Every row comes from one small tree of marks. The marks that hang from a mark follow it in brackets, in the order of their numbers. Every link used is in the known rows. Which tree was each row made from?
Known rows:
J752(J794(J17(J418) J847)): 1 13 -13 -11 37 -15 -38 34 42 -1 -10 -3 -20 -21 -13 25 23 2 -8 33 39 -11 -19 -5 -5
J752(J794(J17(J418) J974(J212))): -9 -10 6 8 34 -28 -56 25 20 -10 -15 18 -9 -23 -17 14 40 0 -4 25 33 -10 -21 6 -19
J212(J402 J720 J763): -4 3 -8 40 -4 24 52 -1 -1 13 7 -6 0 54 4 11 -4 -1 3 -5 20 9 -2 -20 -16
J418(J17): 11 10 12 -6 37 16 0 20 -11 -13 -15 -9 -18 15 -8 -9 8 4 -8 7 14 -8 -16 -3 -20
J974(J212 J794): 12 33 -8 18 18 -16 -18 -10 -17 -10 -32 10 13 21 11 -16 12 14 -12 8 13 -6 -27 15 -11
J418(J17 J212(J402 J720 J763)): 7 -13 24 59 22 41 19 -29 -14 8 -4 -6 -20 77 7 4 -5 -2 -4 -9 -17 4 -5 -22 -7
J212(J763(J402)): 10 4 -33 14 -7 9 13 19 -9 -7 -9 8 -11 10 -9 5 -16 2 11 -2 11 6 0 6 -16
J614(J402): 13 14 -11 -12 33 -6 15 15 -22 9 -10 6 -16 1 1 3 -7 4 -16 15 25 -2 5 8 -21
J614(J402(J212(J720))): 6 -3 -24 -13 32 1 33 19 -25 2 -1 21 -4 7 3 -14 -15 7 -11 2 -14 -4 -11 17 2
J614(J402(J212(J720 J763))): 10 -10 -29 5 14 12 36 17 -20 8 -5 26 -3 19 10 -2 -22 4 4 2 -11 7 -1 14 -2
J752(J794(J847 J974)): -3 20 10 -30 33 -14 -46 16 28 -4 -17 3 -28 -8 -20 10 -18 3 -23 42 51 -9 -16 -12 4
J418(J17 J212(J720)): 13 -12 38 25 33 26 -15 -3 -21 -2 -7 -11 -28 48 -11 -18 17 7 -28 7 -34 -13 -22 -13 3
J974(J794(J17(J418))): 25 18 -26 21 22 -34 -26 38 17 -4 -18 13 -17 0 -7 11 43 20 -11 29 18 -11 -21 5 -20
J974(J212): 0 9 0 4 13 0 -3 -7 -22 -13 -26 1 26 6 -6 -24 8 1 -3 -6 19 -6 -24 5 -20
J418(J17 J212(J402)): 8 0 25 29 42 18 10 -34 -14 -5 -14 -9 -18 42 3 -7 -7 -4 -16 0 -4 -9 -16 -9 -17
J752(J794(J17(J418(J212(J763))))): 10 -13 -16 25 21 -3 -38 12 14 4 -9 1 -35 4 0 24 36 10 -3 26 21 -11 6 -9 -23
J794(J974(J212(J402 J720 J763))): -15 -4 18 40 6 7 6 -12 0 -1 -12 20 20 41 -11 2 -5 -5 4 -6 19 15 -22 -9 -12
J752(J794(J17 J847)): 8 17 -14 -12 35 -21 -37 25 26 -4 -23 -8 -23 -10 -10 8 2 -11 -20 25 55 -11 -15 3 -3
J212(J402): 1 20 -12 14 18 -2 36 -12 -3 -1 -3 -10 6 19 -1 -4 -4 -5 -8 -2 34 -7 -11 -9 -24
J402(J763(J212)): 10 30 -3 3 5 4 -1 10 -28 -9 1 7 11 -14 -4 -18 5 12 -17 -13 37 4 -4 -3 -22
J17(J418(J212(J720 J763))): 6 -23 8 28 4 25 0 6 -4 11 4 -2 -7 35 -11 9 35 24 0 17 -32 -6 -8 -28 -14
J974(J794): 22 36 -15 5 18 -18 -9 12 -6 -6 -20 3 -15 17 4 -6 10 21 -22 25 19 -10 -14 4 -13
J614(J402(J212)): 12 2 -32 -24 35 -8 23 12 -23 -8 -12 22 0 -12 9 -13 -26 4 -4 7 1 -7 -5 24 -11
J763(J212): 13 13 10 8 26 -2 -8 10 -15 -13 -7 -8 3 -11 1 -26 1 15 -1 -9 17 -6 -4 -2 -11
J974(J212(J763) J794(J17)): 23 14 -20 53 4 -19 -30 7 -3 -11 -42 21 12 24 10 5 13 4 3 -1 27 6 -19 25 -25
J212(J720 J763): 7 -5 -4 20 -6 21 18 25 -7 6 -1 -6 -6 43 -7 2 8 10 -2 6 8 5 -4 -18 -12
J614(J402(J763(J212(J720)))): 10 26 -1 7 27 4 16 21 -43 20 14 12 -7 3 2 -1 -2 10 -25 -12 24 14 11 -1 -4
J402(J212): 8 -5 -30 -17 12 -3 11 10 -16 -29 -22 12 15 -12 -4 -33 -13 8 -2 6 2 -17 -26 16 -11

Write each row's tree:
-8 11 24 -14 32 -11 -45 2 15 -15 -32 18 30 -4 -34 -12 -22 -6 -6 13 27 0 -47 3 -1
J794(J847 J974(J212))
14 -18 16 43 15 33 -4 -1 -23 -2 -6 2 -35 53 -12 1 -5 2 -5 -5 -46 5 -15 -1 6
J418(J17 J212(J720 J763(J402)))
4 -9 12 18 22 -20 -60 17 28 -18 -43 29 27 -3 -34 9 -19 -20 6 5 49 14 -39 17 -13
J794(J17 J847 J974(J212(J763)))
3 12 -33 -14 16 6 32 19 -40 7 7 30 3 0 0 -6 -15 3 -24 -1 8 5 -9 19 -5
J614(J402(J212(J720) J763))
-3 -5 1 17 3 -2 -23 5 -4 -16 -25 28 9 -1 -22 -1 -15 -4 11 2 14 11 -24 11 -14
J794(J974(J212(J763(J402))))
-17 20 1 32 -1 13 34 -24 -28 7 6 5 37 34 -4 -11 9 -8 -19 -23 27 9 -26 -3 -15
J974(J212(J402(J763) J720))
1 12 17 37 23 7 31 -7 -9 3 13 -10 8 23 6 -18 -1 7 -3 -20 4 -1 -10 -12 4
J763(J212(J402 J720))
3 -19 15 21 18 11 -6 6 -5 6 3 -7 -7 22 -20 -1 43 22 -14 22 -35 -16 -23 -23 -7
J17(J418(J212(J720)))
5 -16 8 19 20 -34 -49 19 2 -22 -32 25 14 -14 -32 -11 14 -12 -10 3 34 -1 -36 24 -26
J794(J17 J974(J212))
7 36 -17 52 4 2 18 -36 -1 3 -26 18 21 50 28 7 -9 1 11 -8 26 9 -9 8 -19
J974(J212(J402 J763) J794)
8 -1 -18 26 -15 18 23 28 -9 3 2 1 -14 33 -14 3 -3 5 3 -2 -11 7 -8 0 1
J212(J720 J763(J402))
-2 -19 8 44 10 26 24 -18 3 16 11 -1 0 48 1 18 23 13 5 10 -23 -2 -9 -31 -13
J17(J418(J212(J402 J720 J763)))
6 2 -4 -6 31 -33 -52 35 16 -13 -18 13 -39 -15 -18 8 16 -1 -24 33 57 -10 -10 4 -19
J752(J794(J17 J974))
31 2 -17 49 15 -19 -38 15 14 0 -23 17 -20 20 2 20 35 21 -2 23 -3 -4 -10 3 -21
J974(J794(J17(J418(J212(J763)))))
3 -6 32 40 37 25 17 -26 -16 4 -1 -11 -23 63 -4 -12 7 -4 -23 -2 -22 -6 -24 -16 0
J418(J17 J212(J402 J720))
14 -21 2 37 -2 22 -2 -8 -19 5 -6 -5 -17 52 -5 -5 7 10 -17 7 -19 -3 -8 -18 -10
J418(J212(J720 J763))
-3 -8 12 12 4 3 -27 2 -6 -13 -27 20 16 9 -16 -4 -7 0 6 4 27 10 -22 1 -26
J794(J974(J212(J763)))
28 32 -16 11 28 -36 -40 27 27 -9 -35 11 -9 3 -12 5 1 3 -21 23 34 -7 -35 15 1
J974(J794(J17 J847))
7 16 -45 -25 16 -1 25 9 -36 1 -2 34 4 -19 2 -5 -25 3 -17 3 22 3 -2 21 -19
J614(J402(J212 J763))
-13 10 7 35 17 5 34 -21 -17 2 -3 -4 30 42 -3 -15 11 -8 -7 -16 7 0 -31 -1 -8
J974(J212(J402 J720))
2 -6 -30 -3 7 -4 22 22 -13 -19 -3 17 0 -5 -20 -27 -18 2 -4 -5 -34 -9 -32 26 16
J763(J402(J212(J720)))
5 -23 0 35 2 19 0 9 -1 8 8 4 -12 26 -19 11 23 19 4 9 -51 0 -12 -17 -3
J17(J418(J212(J720 J763(J402))))
-9 5 -3 5 14 -5 -34 2 -1 -8 -17 16 -16 2 -5 8 -12 -1 0 13 27 8 -8 9 -5
J752(J794(J974(J212(J763(J402)))))
9 -17 -9 26 7 14 -6 3 0 2 -6 10 -10 7 -13 12 16 16 10 12 -29 -5 -3 -10 -17
J17(J418(J212(J763(J402))))
3 9 2 -17 39 -32 -62 34 36 -8 -23 9 -28 -17 -28 14 -4 -11 -23 36 58 -6 -23 3 0
J752(J794(J17 J847 J974))
-2 -14 13 35 24 13 20 -16 0 14 11 -6 -1 34 -9 7 32 14 -10 14 -28 -12 -20 -27 -9
J17(J418(J212(J402 J720)))
6 25 8 10 0 12 5 18 -35 -1 13 1 5 1 -9 -19 13 15 -22 -16 22 6 -6 -11 -6
J402(J763(J212(J720)))
20 27 -15 13 33 -34 -41 34 39 -6 -25 13 -1 -5 -15 22 20 12 -8 27 21 -10 -33 5 -4
J974(J794(J17(J418) J847))
-8 2 6 32 9 16 19 -16 -10 17 18 3 4 28 -12 13 35 12 -21 8 -7 -5 -17 -30 -16
J17(J418(J212(J402(J763) J720)))
19 -14 22 30 22 35 -18 -15 -21 -7 -25 -3 -28 43 1 -6 -2 5 0 2 -10 -2 -4 -13 -22
J418(J17 J212(J763))
31 5 -8 34 26 -33 -42 15 9 -6 -22 14 -16 9 -6 10 42 21 -21 27 -4 -16 -21 7 -16
J974(J794(J17(J418(J212))))
24 16 -5 22 36 -32 -57 14 34 -2 -29 13 -9 8 -13 14 20 12 -18 32 -1 -10 -34 5 0
J974(J794(J17(J418(J212)) J847))
14 -2 -38 -8 17 8 30 12 -22 -2 -15 27 2 1 14 3 -31 4 11 1 8 7 8 20 -17
J614(J402(J212(J763)))
5 0 2 3 38 -15 -53 12 32 1 -14 -2 -24 -12 -14 18 23 1 -19 33 18 -17 -21 -5 0
J752(J794(J17(J418(J212)) J847))
21 24 -15 42 12 -17 -42 3 21 -10 -48 21 23 22 2 11 -7 -7 6 2 36 9 -32 24 -6
J974(J212(J763) J794(J17 J847))
8 22 -8 66 20 -28 5 -9 0 2 -18 13 12 44 8 -1 23 -8 -16 -9 14 1 -35 19 -1
J974(J212(J402 J720) J794(J17))
